Each row was made from one small tree. The marks that hang from a mark follow it in brackets, in alphabetical order. Every link used is in the known rows. Write each row's tree.
Known rows:
J(X): [-71, -8, -284, -3, -66, -328, -226, 136, 84, -312, 92, 218, -84, -339, -229, 92, 215, 150, -18, 101, -288, -12, -145, 215, 30, 227, -112, -77, -275, -47, -309, 278, 82, 112, 127, 70, 48]
L(F): [-115, -47, -251, 64, -16, -343, 27, 200, 4, -122, -30, 153, -115, -326, -182, 90, 82, 85, -170, 56, -150, 8, -227, 13, -10, 244, 65, 24, -328, -29, -219, 232, 34, 67, 168, 94, -28]
E(D(H(A L(F)) N)): [-155, 170, -294, 226, 197, -363, 138, 78, 295, -496, 309, 337, 166, -210, -87, 187, 144, 213, -321, -328, -371, -138, -82, -230, 79, 55, 52, 342, -147, -2, -468, -125, -62, -240, 9, 117, -191]
N(D(H(A L) V)): [-184, 34, -550, 105, 12, -369, -280, 93, 279, -637, 412, 246, 85, -330, -64, 149, 151, 203, -456, -189, -479, -89, -16, -284, -103, 4, 89, 303, -202, 13, -645, -52, -124, -223, -204, -65, -208]
H(L(E F)): [-176, -88, -278, 102, 150, -447, 107, 74, -86, -199, -153, 233, -81, -267, -376, 50, 101, 128, -100, -109, -132, -36, -250, 31, -96, 191, 47, 107, -266, -30, -123, 165, -13, 53, 251, 90, -73]
V(D(H(A L(E)) N)): [-209, 128, -293, 150, 221, -354, 76, 71, 162, -608, 218, 415, 65, -220, -194, 139, 147, 201, -246, -250, -399, -79, 12, -218, 108, 15, 47, 471, -334, -108, -529, -65, -66, -95, -93, 48, -238]
A(H(D)): [-77, 93, -313, 84, -22, -316, -157, 34, 148, -499, 159, 155, 17, -267, -364, 139, 219, 25, -262, -353, -377, 4, 40, -81, 172, 177, -72, 198, -329, 139, -392, 91, 130, 49, 196, -35, -205]
D(H N): [-119, 77, -228, 8, 30, -257, -6, 106, 189, -383, 402, 358, 115, -310, -152, 104, 124, 81, -161, -131, -386, -81, 10, -185, 151, 33, 7, 206, -357, -116, -491, 49, -164, -16, -20, 50, -106]
A(H(D(N V) L(E))): [-222, 42, -435, 242, 165, -320, -12, 11, 64, -707, 200, 389, 104, -194, -425, 73, 256, 3, -261, -528, -384, 28, 143, -270, 106, -124, 46, 305, -252, 25, -492, -78, -17, -62, 106, 7, -384]
H(A L(E)): [-197, 61, -272, 119, 173, -471, 51, -83, 69, -392, -10, 222, -84, -283, -380, 74, 157, 176, -134, -282, -282, -167, -175, -29, 9, 196, -20, 192, -335, 44, -253, 161, 60, -106, 271, 82, -133]
H(A D L): [-169, 165, -382, 165, 119, -469, -144, -46, 185, -560, 65, 91, -120, -227, -348, 78, 159, 155, -271, -476, -425, -71, -67, -78, 89, 101, -76, 190, -255, 151, -417, 61, 118, -143, 175, 44, -208]
L(H): [-111, 50, -216, 58, -77, -349, 121, 9, 81, -239, 189, 196, 83, -368, -353, 183, 86, 94, -125, -7, -203, -18, -129, 36, -57, 161, 93, 135, -321, 94, -166, 291, 3, 12, 89, 28, -20]
A(H(L)): [-160, -56, -371, -12, 83, -384, -85, 25, 19, -369, 126, 143, -55, -328, -351, 99, 180, 219, -263, -369, -386, -2, -119, -103, 66, 229, -86, 238, -312, 148, -261, 97, 82, -84, 184, 103, -92]
F(J(X) L(H(A))): [-93, 65, -315, 278, -26, -327, 30, 184, 168, -515, -76, -25, 258, -410, -312, 225, 44, 184, -77, 141, -235, 47, -304, 547, -123, 478, -108, 100, -181, 157, -298, 499, 458, 26, 153, 339, 101]
D(H(A) N V): [-178, 114, -375, 156, 30, -267, -33, 118, 317, -656, 475, 342, 41, -319, -36, 137, 124, 79, -314, -201, -459, -120, 91, -345, 103, -45, 110, 345, -305, -94, -672, -5, -109, -187, -108, 56, -226]
H(A D(N V) L): [-257, 174, -495, 276, 136, -408, -111, 67, 180, -725, 243, 237, -66, -191, -241, 30, 184, 100, -341, -508, -495, -10, 99, -305, 113, -182, 51, 248, -232, 55, -624, -51, -16, -241, -5, 78, -359]
F(L(E H(D(N V)))): [-150, 79, -287, 342, -47, -243, 234, -38, 55, -551, 86, 321, 293, -269, -502, 139, 14, -61, -49, -82, -184, 23, 28, 47, -53, -66, 226, 151, -255, 10, -302, 227, 21, 58, 64, 38, -214]
H(A): [-126, 118, -254, 66, 6, -388, -66, 28, 180, -339, 131, 135, -118, -331, -211, 135, 128, 142, -193, -115, -341, -128, -118, -35, 90, 257, -13, 107, -399, 55, -339, 233, 126, -96, 174, 77, -110]
H(D(N V) L(E)): [-214, 60, -394, 234, 131, -402, -39, -13, 24, -633, 185, 422, 24, -150, -406, -27, 196, -13, -138, -357, -348, 8, 107, -235, 66, -305, 120, 153, -212, -74, -491, -21, -163, -5, 11, -23, -325]
V(D(H(A L(F)))): [-162, 28, -360, 105, 125, -404, -16, 147, 159, -509, 38, 215, -75, -267, -91, 161, 61, 274, -399, -160, -378, -23, -183, -118, -7, 209, 66, 470, -265, 21, -408, -8, 47, -108, -70, 44, -99]
H(D(N V)): [-138, 99, -377, 181, -34, -294, -140, 115, 107, -576, 321, 335, -18, -195, -232, 19, 179, -53, -198, -177, -390, 42, 145, -261, 153, -258, 133, 85, -276, -72, -576, 29, -113, 9, -55, -30, -295]
F(J L(E)): [-45, -41, -224, 125, 33, -341, 7, 55, -50, -322, -122, 147, 143, -323, -396, 73, 27, 50, 50, 203, -144, -7, -286, 360, -54, 304, 19, 12, -312, 0, -209, 426, 215, 230, 199, 196, 61]
A(H(D(V) L)): [-165, -1, -510, 133, 39, -377, -231, -13, 98, -661, 174, 183, -49, -235, -354, 67, 208, 114, -356, -494, -439, 44, 40, -208, 73, -20, 5, 270, -200, 168, -447, -37, 49, -78, 69, -20, -237]
N(D(H(L) V)): [-149, -53, -541, 16, -22, -364, -304, 74, 164, -549, 425, 307, 84, -325, -105, 102, 143, 176, -371, -69, -408, -26, -7, -263, -115, -90, 116, 241, -200, -24, -579, -49, -234, -105, -265, -106, -146]
V(D(H(A))): [-82, 136, -284, 46, 8, -341, -110, 71, 238, -532, 226, 252, -47, -299, -101, 233, 101, 195, -310, -55, -419, -89, -72, -114, 118, 176, 53, 386, -358, -22, -498, 63, 52, -35, -106, -56, -112]
L(H(A)): [-150, 143, -224, 164, -53, -368, 152, 8, 195, -338, 164, 132, 63, -379, -314, 227, 85, 131, -201, -129, -258, -93, -108, 16, -50, 274, 60, 212, -329, 138, -241, 295, 146, -133, 132, 66, -94]

Write each row's tree:
[-169, 65, -276, 115, 213, -344, 113, -39, 72, -430, 215, 401, 174, -218, -391, 135, 268, 144, -162, -407, -330, -77, 20, -165, 117, 49, -28, 257, -269, 25, -294, -44, -1, -95, 164, 80, -236]	A(H(L(E(D(N)))))
[-146, -101, -290, 152, 185, -481, 87, 160, -98, -267, -191, 188, -5, -265, -355, 47, 112, 119, -106, -1, -145, 17, -330, 168, -122, 254, 10, 145, -200, -28, -175, 240, 89, 141, 224, 179, -18]	H(L(E F(J)))
[-191, 122, -297, 315, 203, -472, 95, 30, 121, -509, -190, 172, -61, -187, -418, 115, 146, 71, -236, -400, -231, -73, -142, -19, -6, 167, 20, 215, -228, 82, -328, 82, 156, -55, 320, 33, -271]	H(A D L(E F))
[-72, 126, -223, 178, 43, -279, 70, -80, 194, -552, 433, 621, 209, -200, -225, 159, 205, 5, -92, -49, -297, -166, 77, -228, 47, -210, 235, 239, -195, -177, -488, -58, -244, 31, -93, -106, -222]	L(E(D(H N V)))
[-158, -45, -473, 75, 9, -351, -224, 27, 126, -560, 353, 395, 134, -308, -194, 105, 164, 132, -282, -61, -334, -77, -1, -226, -142, -107, 155, 246, -200, -95, -527, -41, -257, -40, -192, -159, -162]	N(D(H(L(E)) V))
[-11, 77, -335, 76, -70, -327, -159, -97, 242, -557, 476, 417, 72, -247, -113, 191, 154, 117, -246, -22, -364, -138, -9, -209, 26, -115, 202, 224, -146, -20, -473, -51, -175, -11, -157, -144, -64]	E(D(H V))
[-138, 15, -363, 75, -13, -249, -72, 106, 187, -549, 470, 428, 65, -310, -87, 75, 114, 66, -233, -89, -404, -59, 70, -320, 86, -133, 152, 253, -281, -148, -602, -10, -233, -46, -157, -8, -164]	D(H N V)
[-90, -86, -364, 56, 137, -447, -57, 155, 107, -389, 46, 129, 23, -323, -182, 97, 45, 212, -273, -86, -293, -4, -292, 51, -86, 278, -34, 304, -147, 28, -366, 114, 29, 49, 56, 128, 56]	D(H(L(F(J))))
[-135, 71, -359, 47, 119, -413, -123, 23, 184, -558, 175, 257, -68, -272, -147, 164, 100, 294, -356, -211, -459, -65, -115, -164, 47, 137, 14, 453, -302, 37, -454, -14, 18, -108, -93, 2, -94]	V(D(H(A L)))
[-214, 146, -347, 266, 195, -421, 75, -62, 147, -587, 244, 437, 63, -184, -275, 107, 230, 145, -177, -303, -344, -169, -6, -215, 40, -121, 132, 248, -211, -20, -433, -20, -56, -215, 56, 73, -284]	H(A L(E(D(N V))))
[-185, 11, -375, 200, 202, -514, -7, 237, 69, -352, -121, -21, -94, -301, -181, 87, 106, 225, -298, -153, -280, -6, -335, 97, -59, 372, -62, 226, -201, 109, -309, 221, 242, -92, 187, 278, -56]	H(A L(F(J)))
[-248, -25, -497, 270, 145, -322, -33, 224, 78, -621, 132, 236, 31, -209, -270, 60, 206, 73, -404, -501, -399, 123, 79, -280, 107, -39, 36, 301, -192, 76, -503, -102, 40, -126, 80, 106, -352]	A(H(D(N V) L(F)))
[-183, 238, -380, 291, 23, -300, -101, 128, 239, -684, 313, 265, -25, -210, -179, 90, 195, -20, -295, -308, -444, -40, 147, -286, 193, -137, 103, 169, -299, -11, -651, 29, 44, -129, -3, 8, -394]	H(A D(N V))
[-251, 157, -361, 323, 216, -404, 85, 200, 153, -511, 7, 148, -13, -190, -256, 63, 142, 114, -339, -486, -374, 12, -45, -171, 117, 65, -27, 227, -235, 80, -467, -8, 102, -192, 165, 172, -331]	H(A D(N) L(F))
[-141, 270, -268, 216, 57, -331, -38, 110, 247, -535, 226, 201, 20, -225, -239, 102, 191, 11, -212, -329, -411, -57, 97, -170, 243, 22, -31, 126, -364, 10, -540, 78, 98, -114, 122, 67, -336]	H(A D(N))
[-55, 59, -149, 187, 59, -354, 180, 16, 38, -212, -10, 374, 89, -212, -287, 173, 166, 22, -41, 81, -62, -107, -175, 53, -24, 130, 178, 70, -215, -78, -177, 141, -17, 149, 191, -37, -110]	L(E(D) F)
[-146, 45, -393, 87, 84, -394, -146, -7, 93, -533, 104, 140, -26, -248, -428, 100, 217, 123, -298, -508, -428, 25, -13, -112, 116, 138, -102, 235, -257, 194, -370, 8, 106, -57, 197, 14, -192]	A(H(D L))
[14, 139, -220, 247, 88, -333, 73, -80, 224, -583, 43, 212, 308, -279, -296, 239, 64, 106, -73, 55, -235, -163, -240, 284, -46, 316, 29, 227, -200, 34, -364, 234, 253, 89, 122, 129, -16]	F(J L(E(D(H(A)))))
[-256, 166, -414, 361, 193, -405, 1, -8, 155, -753, 156, 345, 11, -158, -352, 39, 223, 23, -235, -474, -422, -73, 112, -272, 106, -185, 81, 249, -252, -27, -567, -42, -20, -149, 79, 33, -397]	H(A D(N V) L(E))
[-115, 191, -193, 481, 91, -419, 316, 171, 199, -524, -166, 139, 259, -263, -417, 271, 122, -66, -199, -80, -92, -23, -173, 230, -124, 321, 92, 319, -180, 80, -310, 323, 305, 117, 266, 70, -202]	L(E F(J) H(A D))
[-115, 93, -267, 14, 48, -268, -42, 173, 129, -448, 350, 415, 64, -260, -84, 120, 127, 138, -225, -18, -413, 7, 42, -202, 180, -28, 84, 338, -364, -146, -520, -11, -131, 16, -209, 4, -137]	V(D(H N))
[-104, 41, -433, 145, -60, -287, -222, 46, 163, -631, 221, 223, -24, -258, -310, 129, 216, -1, -331, -317, -399, 28, 91, -186, 121, 18, 41, 207, -271, 120, -479, 40, 96, 9, 80, -77, -251]	A(H(D(V)))
[-265, 16, -460, 244, 170, -349, 63, 207, 228, -629, 276, 282, -2, -296, -54, 91, 81, 176, -434, -322, -425, -54, -52, -362, 6, 13, 117, 411, -198, -55, -594, -93, -101, -260, -60, 140, -222]	D(H(A L(F)) N V)
[24, 35, -246, 202, 29, -320, -72, 47, 57, -466, -78, 249, 267, -263, -335, 148, 153, 105, 129, 282, -168, -21, -268, 551, -49, 254, -55, -50, -128, -29, -262, 361, 278, 249, 150, 179, 98]	F(J(X) L(E(D)))
[-107, 185, -395, 229, -56, -377, -220, 27, 238, -686, 188, 177, -132, -237, -227, 119, 167, 8, -281, -249, -413, -68, 54, -166, 98, -13, 95, 155, -265, 82, -565, 103, 104, -72, 67, -68, -268]	H(A D(V))
[-116, 17, -321, 256, 177, -492, 19, 135, -19, -465, -208, 168, 33, -182, -431, 54, 147, 28, -134, -166, -171, 49, -217, 150, -69, 129, -5, 159, -138, 16, -293, 164, 114, 181, 234, 80, -145]	H(D L(E F(J)))
[-67, 119, -327, 135, -3, -273, -52, 14, 255, -573, 571, 503, 173, -211, -67, 163, 186, 70, -213, -87, -385, -109, 82, -310, 108, -226, 203, 241, -172, -105, -571, -111, -253, -89, -213, -63, -184]	E(D(H N V))
[-169, 12, -464, 100, 65, -412, -174, -58, 255, -683, 301, 234, -102, -315, -141, 132, 81, 222, -371, -309, -468, -138, -91, -245, -49, 55, 73, 381, -210, 67, -535, -8, -59, -200, -46, -14, -104]	D(H(A L) V)
[-108, 181, -129, 294, 162, -295, 295, 87, 268, -447, 163, 463, 240, -205, -178, 255, 153, 34, -170, -118, -184, -180, -67, -141, 65, 126, 144, 285, -217, -141, -414, -11, -16, -40, 119, 18, -233]	L(E(D(H(A) N)) F)
[-132, 4, -238, 146, 165, -454, 157, -20, -29, -246, -49, 343, 28, -194, -351, 103, 154, 155, -98, -98, -141, -83, -218, 16, -75, 82, 108, 121, -155, -4, -140, 78, -38, 39, 191, 37, -101]	H(L(E(D) F))
[-163, 41, -274, 57, 170, -347, 52, 80, 40, -503, 240, 484, 79, -220, -247, 96, 132, 171, -178, -142, -384, -15, 1, -191, 93, -78, 66, 386, -307, -156, -458, -60, -169, 7, -143, 5, -162]	V(D(H(L(E)) N))
[-157, -121, -376, 196, 187, -391, 0, 267, -4, -451, -171, 169, 95, -296, -365, 138, 239, 160, -169, -152, -214, 52, -237, 263, -66, 413, -162, 238, -166, 32, -255, 210, 278, 110, 282, 227, -56]	A(H(L(E F(J(X)))))
[-56, -29, -313, 191, -61, -311, 0, 187, 56, -410, -77, 39, 271, -398, -343, 172, 35, 166, -8, 259, -209, 101, -309, 577, -147, 396, -68, 32, -172, 117, -217, 505, 346, 153, 104, 268, 155]	F(J(X) L(H))
[-194, 87, -383, 139, 151, -350, -57, 92, 102, -551, 213, 218, 62, -219, -389, 49, 233, 94, -288, -582, -455, 48, 94, -200, 209, 19, -111, 256, -286, 120, -425, -52, 53, -105, 137, 98, -300]	A(H(D(N) L))
[-13, 224, -228, 111, -2, -356, -54, -118, 361, -510, 375, 308, 88, -263, -134, 254, 166, 155, -237, -159, -376, -221, -81, -108, 91, 145, 55, 269, -218, 57, -440, 12, -29, -106, 7, -60, -96]	E(D(H(A)))
[-123, 76, -233, 264, -62, -356, 203, 139, 116, -316, -14, 140, 105, -286, -354, 212, 61, -11, -222, -90, -126, 67, -122, 39, -69, 150, 142, 163, -213, 111, -216, 222, 83, 66, 151, -15, -156]	L(F H(D))
[-161, 86, -347, 281, -79, -244, 129, 34, 90, -525, 156, 217, 238, -284, -372, 118, -7, 9, -162, -116, -274, 85, 16, 0, -13, -53, 202, 128, -261, 85, -371, 206, 62, -33, -20, 100, -172]	F(L(H(D(N V))))
[-7, 71, -205, 300, -7, -304, 126, 48, 101, -487, -42, 233, 424, -305, -446, 241, 113, 102, 104, 273, -115, 0, -268, 590, -174, 301, 23, 66, -92, 45, -180, 426, 295, 207, 126, 200, 93]	F(J(X) L(E(D) H))
[-125, 76, -461, 122, -92, -290, -264, 114, 330, -622, 455, 273, 104, -359, -18, 192, 149, 110, -412, -21, -421, -97, 31, -258, -32, 22, 146, 272, -272, -36, -666, 13, -94, -166, -200, -119, -205]	N(D(H(A) V))
[-144, 131, -387, 315, -85, -292, 63, -41, 190, -619, 64, 85, 139, -329, -367, 196, -27, 54, -236, -170, -285, -1, -89, 58, -63, 121, 180, 188, -247, 220, -354, 264, 242, -97, 58, 61, -151]	F(L(H(A D(V))))
[-197, 128, -352, 93, 185, -349, -5, 135, 186, -578, 281, 335, 9, -248, -110, 144, 119, 249, -345, -264, -492, -37, -16, -263, 138, 16, 22, 452, -313, -52, -557, -63, -50, -172, -144, 90, -210]	V(D(H(A L) N))
[-141, 126, -185, 287, -3, -242, 304, -33, 50, -432, 27, 275, 330, -284, -526, 134, 20, -43, 16, -114, -148, 4, -29, 146, -28, 63, 128, 103, -322, 26, -232, 258, 83, 77, 163, 75, -184]	F(L(E H(D(N))))
[-101, -9, -473, 30, -130, -275, -314, 141, 211, -506, 457, 322, 114, -358, -54, 131, 139, 94, -332, 81, -371, -43, 34, -238, -84, -73, 168, 170, -260, -79, -613, 13, -212, -44, -251, -151, -146]	N(D(H V))
[-79, -43, -189, 181, 83, -400, 126, 226, -25, -243, -162, 209, 45, -287, -296, 108, 123, 6, -41, 200, -52, 1, -274, 222, -87, 307, 57, 79, -266, -105, -220, 333, 143, 253, 241, 129, -37]	L(E F(J))
[-209, 225, -353, 360, -35, -311, 125, 86, 263, -663, 317, 243, 155, -258, -296, 196, 147, -4, -305, -288, -363, -15, 128, -204, 52, -74, 152, 289, -257, 79, -515, 107, 65, -170, -21, 21, -345]	L(H(A D(N V)))
